What can hang from each mark:
j_113: j_459
j_482: j_90
j_271: j_113 j_312 j_482 j_511 j_565
j_90: j_113 j_312 j_511 j_565
j_907: j_90 j_271 j_459
j_240: j_565
j_459: j_907
j_565: j_90 j_240

Each row was made from one small tree. Brackets hold a mark, then the marks that hang from it, in the order of their numbers. Every link used is in the known rows. Write each row's tree.
Known rows:
{j_271 j_312 j_482 j_511 {j_565 {j_90 j_113} j_240}}: [ 3.89  0.71 -0.34  1.16  0.55  1.38  1.06  0.52  2.23  1.22 -1.24  0.43
 -1.17  3.77 -1.30 -0.17  2.07 -0.90  3.18  1.74  1.78  2.31 -2.26 -1.83]
{j_90 j_312 j_511}: [ 4.49  2.47 -0.67 -0.56 -1.29  1.25  1.82  1.35 -0.82  0.79  1.39 -0.08
  1.30  0.75  1.47  0.35  0.59 -0.23  1.32  0.55 -0.80 -0.80 -1.26 -2.72]
{j_907 j_90 j_271}: [ 5.11  1.38  0.18  0.04 -0.27  0.71  1.60  0.17  0.37  0.06  0.98 -0.89
  1.09  0.54  0.25  1.13 -0.25 -0.39  0.84  1.61 -0.13  0.00 -1.04 -1.96]
{j_90 j_113 j_312 j_511 j_565}: [ 5.37  1.50 -2.14  0.46 -1.44  1.47  1.24  2.76 -0.84 -0.43  1.77 -0.40
  1.16  0.59  1.54  0.33  0.79 -0.25  1.59  0.46  0.23 -1.65 -1.01 -3.75]
{j_113 {j_459 j_907}}: [ 4.52  0.98 -2.09 -1.15 -0.11  1.43  3.16  0.66 -0.52  0.52  0.17  0.49
  0.42  0.84  1.26 -1.34  1.78 -2.12  0.60  0.93 -0.97 -0.03 -1.30 -0.95]
{j_113 {j_459 {j_907 j_90}}}: [ 4.99  0.79 -2.16 -0.50 -0.62  1.49  2.59  0.63 -0.50 -0.30  0.26  0.17
  0.19  0.97  0.70 -0.81  1.30 -0.91  0.41  1.39 -1.12 -0.01 -1.50 -1.12]
{j_240 {j_565 {j_90 j_113}}}: [ 4.04  0.75 -2.73 -0.64 -0.35  1.27  1.27  1.62  0.23  1.54  0.44  1.10
  0.07  1.76  2.14  0.94  0.18 -1.73  1.46  0.40  0.79 -0.30 -2.23 -3.52]
{j_271 {j_113 j_459} j_312 {j_482 j_90} j_511 j_565}: [ 3.40  1.22  0.69  1.33 -0.13  0.86  0.88 -0.12  2.44  0.97 -1.60  0.25
  0.53  1.83 -0.34 -0.87  2.87 -1.18  2.20  1.46  2.73  2.98 -2.79 -1.08]
{j_459 {j_907 {j_271 j_511}}}: [ 4.42  0.88  1.06 -0.15  1.06  0.89  2.26 -0.85  0.15  0.45 -0.30  0.06
 -0.64  1.40 -0.36  0.33  0.97 -1.30  1.42  1.63 -0.44  1.31 -1.08 -1.00]
{j_113 {j_459 {j_907 {j_271 j_482 j_511}}}}: [ 4.51  0.95  0.46 -0.49  0.83  1.51  2.57 -0.86  0.66 -0.40 -1.31 -0.25
 -0.33  1.44 -0.36 -0.77  2.25 -1.51  1.29  1.79  0.74  0.56 -0.89 -0.58]
{j_90 j_113 j_312 j_511 {j_565 j_240}}: [ 6.12  1.24 -3.06  0.10 -0.95  1.87  1.20  2.58 -0.52  0.03  1.35 -0.01
  0.86  1.87  1.39  0.71  0.49 -0.18  1.66  0.58  0.49 -1.43 -1.23 -3.26]
{j_90 {j_113 {j_459 j_907}} j_312 j_511 {j_565 j_240}}: [ 6.93  0.92 -3.79 -0.48 -1.19  2.34  2.16  2.26 -0.83 -1.25  0.59  0.35
  0.02  1.95  0.99 -0.43  1.53 -0.07  1.37  1.12  0.59 -1.65 -0.97 -2.22]
{j_271 j_312 j_511 j_565}: [ 3.08  1.72  0.37  1.22  0.25  0.63  2.83  0.61  0.79  1.24  1.02 -0.53
  0.32  1.13 -0.81 -1.12  1.46 -2.79  2.56  1.03  0.52  2.84 -1.67 -0.75]
{j_907 j_459}: [ 4.22  1.73 -0.80 -0.06 -0.82  1.43  1.73  0.82  0.34  1.55  0.29 -1.03
  1.71  0.66  1.68 -0.01  0.41 -1.31  0.16  1.69 -1.45 -0.20 -0.81 -2.40]
{j_240 {j_565 {j_90 j_312 j_511}}}: [ 4.54  1.94 -1.39 -0.66 -1.16  1.61  1.52  1.80 -0.75  0.90  1.05  0.71
  0.28  1.89  2.34  1.37  0.34 -0.72  2.39  0.17  0.87 -0.36 -1.83 -3.89]
{j_565 {j_90 j_312 j_511} j_240}: [ 5.48  1.72 -1.70 -1.21 -1.21  1.84  1.51  1.65 -0.25  1.62  0.80  0.78
  0.33  2.99  1.98  1.39  0.63  0.74  1.74  0.63 -0.19  0.05 -1.90 -3.55]
{j_90 j_113 j_312}: [ 4.30  1.68 -2.35 -0.75 -1.11  0.38  1.10  1.21  0.33  1.33  1.36  1.22
  1.23  0.47  1.43  0.11  0.50 -0.67  0.10  1.35 -0.38 -1.38 -1.06 -1.96]
{j_240 {j_565 {j_90 {j_113 {j_459 j_907}} j_312 j_511}}}: [ 5.38  1.37 -2.79 -1.16 -1.61  1.89  1.78  1.62 -0.59 -0.53  0.09  1.35
 -0.84  1.86  1.51  0.29  1.02 -0.03  1.63  1.09  0.93 -1.30 -1.70 -3.15]
{j_271 {j_565 j_90}}: [ 3.92  1.15 -1.45  0.50 -0.30  0.87  2.44  1.60  0.20  1.58  1.21 -0.10
  0.39  1.62  1.78 -0.78  1.35 -1.52  2.64  0.47 -0.30  1.30 -1.71 -3.26]
{j_90 {j_113 j_459} j_565}: [ 4.96  0.60 -3.73 -0.16 -0.57  1.53  2.43  2.52 -0.10  0.05  1.30 -0.54
  1.51  0.25  1.92 -1.06  1.62 -2.55  0.55  0.42  0.75 -0.92 -1.13 -2.59]
{j_565 j_90 j_240}: [ 4.74  0.66 -2.26 -1.19  0.05  1.59  1.75  1.32  0.35  2.69  0.38  0.83
  0.44  3.02  2.25  1.05  0.66 -0.96  1.32  0.49 -0.39  0.95 -2.22 -2.97]
{j_271 j_113 j_312 j_511 j_565}: [ 3.63  1.71  0.85  0.98 -0.17  0.41  1.92  0.15  1.66  2.02 -0.01  0.15
  0.37  1.97  0.05 -0.37  1.22 -2.50  2.26  1.18  0.35  2.55 -2.12 -0.86]
{j_459 {j_907 j_90 {j_271 {j_565 j_240}}}}: [ 5.97  0.56 -0.59  0.86  0.63  1.04  2.18 -0.35  0.24 -0.53  0.11 -0.12
 -0.86  2.24 -0.81  0.02  0.28 -0.35  2.44  2.16 -0.52  0.80 -1.10 -0.87]
{j_240 {j_565 {j_90 j_113 j_312 j_511}}}: [ 4.70  1.70 -2.21 -0.69 -1.50  1.56  1.00  1.92 -0.29  0.56  0.80  0.99
 -0.04  1.76  1.93  1.27  0.16 -0.17  1.85  0.60  0.96 -1.09 -1.99 -4.01]
{j_240 j_565}: [ 3.53  1.31 -2.07 -0.29  0.46  1.27  2.07  1.07 -0.34  1.73  0.81  0.48
  0.91  1.08  2.06  0.45  0.02 -3.24  1.69  0.01  0.44  0.05 -1.79 -2.09]
{j_271 {j_113 {j_459 j_907}} j_312 j_482 j_565}: [ 4.49  1.19  0.22  0.37  0.04  0.92  1.93 -0.02  1.40  0.55 -1.71  0.85
 -0.10  2.27  0.05 -1.74  2.60 -2.36  2.83  1.75  0.51  0.41 -1.46 -0.22]
{j_482 {j_90 {j_113 j_459} j_312 j_511}}: [ 4.75  1.72 -2.64 -0.82 -2.15  1.26  0.93  1.63  0.05 -0.27  0.84  0.46
  1.43 -0.27  1.10 -0.23  1.30  1.40 -0.19  0.99  1.06 -0.59 -2.25 -2.97]

Write each row's tree:
[ 4.99  1.35 -2.40 -1.43 -1.85  2.01  2.13  2.02  0.11  0.14  0.10 -0.30
  0.36  1.29  1.53 -0.25  1.44  0.29  0.48  0.60 -0.35 -0.83 -2.14 -3.97] => {j_565 {j_90 {j_113 j_459} j_511}}
[ 3.71 -0.47 -1.49  1.58  1.22  1.70 -0.48  0.91  1.17  0.96 -0.97  0.07
  0.16  2.36  0.23  0.95  1.76 -0.26  1.65  0.66  2.20  1.92 -2.81 -3.09] => {j_271 {j_482 {j_90 j_113 {j_565 j_240}}} j_511}
[ 7.17  1.42 -2.40  1.26 -2.46  2.33  0.25  2.24 -0.06 -1.28  0.72 -1.49
  0.86  1.81  0.62  1.32 -0.27  2.01  0.60  2.52 -0.25 -1.65 -0.65 -3.67] => {j_907 {j_90 j_113 j_312 j_511 {j_565 j_240}} j_459}
[ 5.08  1.35 -3.08 -1.37 -1.21  0.79  1.99  0.90 -0.03  0.05  0.65  1.61
  0.30  0.55  1.02 -1.07  1.43 -0.65 -0.15  1.92 -0.27 -1.56 -0.81 -0.95] => {j_90 {j_113 {j_459 j_907}} j_312}
[ 6.63  0.37 -2.43  0.82 -0.94  1.84  0.75  1.70 -1.10 -1.25  0.59  0.42
 -0.67  2.31  0.13  0.94  0.34  1.24  1.70  1.55 -0.76 -1.05 -1.43 -2.67] => {j_459 {j_907 {j_90 j_113 j_312 j_511 {j_565 j_240}}}}
[ 4.36  1.53 -1.80 -0.21 -1.67  0.95  0.08  1.49 -0.11  0.35  0.98  0.65
  1.16  0.02  1.01  0.69  0.64  1.69  0.34  0.81  0.38 -0.28 -2.44 -3.47] => {j_482 {j_90 j_113 j_312 j_511}}
[ 4.94  1.40  0.37  0.09 -0.41  0.80  2.16  0.54  2.01 -0.47 -0.45 -0.43
  0.23  1.28 -0.85 -0.98  2.20 -1.31  2.58  2.16  2.39  0.10 -0.76 -1.75] => {j_907 {j_271 j_312 j_482 {j_565 {j_90 {j_113 j_459}}}}}
[ 5.43  0.76  0.15  1.14  0.28  0.68  2.12 -0.22 -0.05 -0.91  0.44 -0.42
 -0.60  1.22 -0.78 -0.25  0.45 -0.39  2.41  2.07 -0.76  0.63 -0.89 -1.30] => {j_459 {j_907 j_90 {j_271 j_565}}}
[ 5.80  0.54 -2.83  0.01 -0.78  2.32  2.48  2.34 -1.08 -1.56  0.22 -0.79
  0.13  0.82  0.90 -1.13  1.77 -0.96  1.35  0.42 -0.37 -1.24 -1.40 -2.99] => {j_90 {j_113 {j_459 j_907}} j_511 j_565}
[ 3.44  0.05 -0.74  1.44  0.91  1.37  0.10  1.55  0.01  1.06  0.14 -0.20
  1.55  0.91  1.71  0.52  1.83 -1.12  2.21  0.02  1.37  1.03 -2.17 -3.64] => {j_271 {j_482 {j_90 j_565}}}
[ 5.71  0.69 -3.46 -0.22 -1.06  1.15  2.07  2.12 -0.60 -0.63  1.39  0.88
  0.58  0.57  1.55 -1.01  1.90 -1.33  0.90  1.37  0.70 -1.42 -0.45 -1.87] => {j_90 {j_113 {j_459 j_907}} j_312 j_565}
[ 5.28  0.42  1.20  0.53  0.21  0.68  0.48 -0.58  0.77 -1.09 -1.13  0.42
 -0.75  1.40 -2.02  0.76  0.67  0.26  1.50  2.87 -0.03 -0.59 -1.08 -0.91] => {j_459 {j_907 {j_90 j_113} {j_271 j_312 j_482}}}
[ 6.70  0.92 -2.76 -0.01 -1.16  2.32  2.44  1.68 -1.22 -1.34  0.76 -0.10
  0.08  2.02  0.82 -0.12  1.37  0.08  1.54  1.28 -0.05 -0.47 -1.16 -1.87] => {j_113 {j_459 {j_907 {j_90 j_312 j_511 {j_565 j_240}}}}}
[ 5.15  0.19 -3.57  0.47 -0.48  0.96  0.00  2.23  0.16  1.10  1.56  1.21
  1.42  1.07  1.79  1.01  0.80  0.07  0.88  0.79  1.84  0.42 -2.06 -3.09] => {j_482 {j_90 j_113 j_312 {j_565 j_240}}}
[ 5.63  0.70  0.20  1.03 -0.27  0.27  1.68 -0.06  0.58 -1.33  0.27  0.02
 -0.82  0.89 -2.11 -0.37  0.44 -0.27  2.05  2.80 -0.20  0.23 -0.95 -0.64] => {j_459 {j_907 {j_90 j_113} {j_271 j_312 j_565}}}
[ 6.34  0.42 -2.77  0.06 -0.55  2.63  2.73  1.63 -1.15 -1.25  0.19 -0.70
 -0.05  2.06  0.71 -0.34  1.30 -0.51  1.56  0.81 -0.52 -0.09 -1.61 -2.01] => {j_113 {j_459 {j_907 {j_90 j_511 {j_565 j_240}}}}}
[ 4.72 -0.16 -1.56  0.94 -0.06  2.20  0.46  1.58 -0.31 -1.30 -1.14 -0.30
  0.18  1.01  0.51 -0.44  2.44  0.44  1.82  0.60  1.10 -0.26 -2.31 -3.57] => {j_271 {j_482 {j_90 {j_113 {j_459 j_907}} j_511 j_565}}}
[ 3.31  1.44  0.38  1.54 -0.01  1.03  1.19  0.58  1.13  1.15 -0.04  0.22
 -0.55  2.79  0.55 -0.26  2.38 -0.32  3.41  1.34  1.25  1.85 -1.45 -2.95] => {j_271 j_482 j_511 {j_565 {j_90 j_312}}}
[ 5.24  2.03  2.96 -0.03 -0.55  0.88  0.43 -0.84  2.40  1.06 -1.85 -0.85
  1.53  1.50  0.19  1.15  0.59 -0.93  0.94  3.10  0.57 -0.59 -0.27 -1.47] => {j_907 {j_271 j_113 j_312 j_482} j_459}
[ 4.21  0.54 -1.81 -0.15 -0.41  0.97  0.02  0.41  0.57  0.03 -0.83  1.68
  0.31  0.87  0.57 -0.45  2.21  0.69  0.65  1.76  1.18 -0.51 -1.86 -1.93] => {j_271 {j_482 {j_90 {j_113 {j_459 j_907}} j_312}}}
[ 3.02  0.48 -1.27  0.43  0.27  1.44  0.29  0.17  1.54  0.55 -1.33  0.13
  0.48  1.10  0.00 -0.24  2.27 -0.03  0.39  1.15  1.77  1.43 -2.71 -2.27] => {j_271 {j_482 {j_90 {j_113 j_459}}} j_511}
[ 4.94  1.77 -1.53 -0.92 -2.04  1.24  0.89  1.92 -0.09  0.71  0.84  0.66
  0.31  1.47  1.61  0.87  0.80  1.31  0.96  0.94 -0.46 -1.08 -1.74 -4.24] => {j_565 {j_90 j_113 j_312 j_511}}
[ 5.24  2.28  1.37  1.07 -1.32  0.91  1.90  0.00  1.63  0.16  0.58 -1.39
  0.23  1.43  0.19  0.26  1.11  0.37  1.86  3.16  1.24  1.46  0.09 -2.68] => {j_907 {j_271 j_511 {j_565 {j_90 j_312}}} j_459}
[ 7.80  1.51 -0.11  0.81 -1.69  1.25  0.16  0.56  1.38 -0.02  0.41 -0.89
  1.49  2.31  1.52  2.53 -0.57  0.87  0.76  3.30  0.98 -0.87  0.08 -2.48] => {j_907 {j_90 j_312 {j_565 j_240}} {j_271 j_113} j_459}
[ 4.71  2.08 -0.61 -0.83 -1.77  1.38  1.51  1.82 -0.59  1.11  1.24  0.37
  0.66  1.60  2.13  0.96  0.96  0.67  1.63  0.51 -0.50 -0.22 -1.66 -4.14] => {j_565 {j_90 j_312 j_511}}
[ 6.33  0.83 -1.86 -0.06 -0.02  1.43  3.22 -0.06  0.38 -1.05  0.07 -0.34
 -0.37  1.77 -0.44 -1.06  1.11 -0.84  1.63  2.18  0.34  0.44 -0.93 -0.36] => {j_113 {j_459 {j_907 j_90 {j_271 {j_565 j_240}}}}}
[ 4.56  0.36 -2.11  0.94 -0.70  1.65  0.43  2.58 -0.55 -0.14  0.90 -0.68
  1.26  0.13  1.30  0.51  0.97  0.34  1.25 -0.19  0.67  0.33 -2.69 -4.52] => {j_482 {j_90 j_113 j_511 j_565}}
[ 4.10  1.14 -0.48  0.65  0.10  1.19  2.57  0.89  1.23  1.87  0.50  0.19
 -0.56  3.14 -0.40 -0.14  1.53 -1.75  3.00  1.15  1.10  3.52 -2.22 -1.62] => {j_271 j_312 j_511 {j_565 j_90 j_240}}
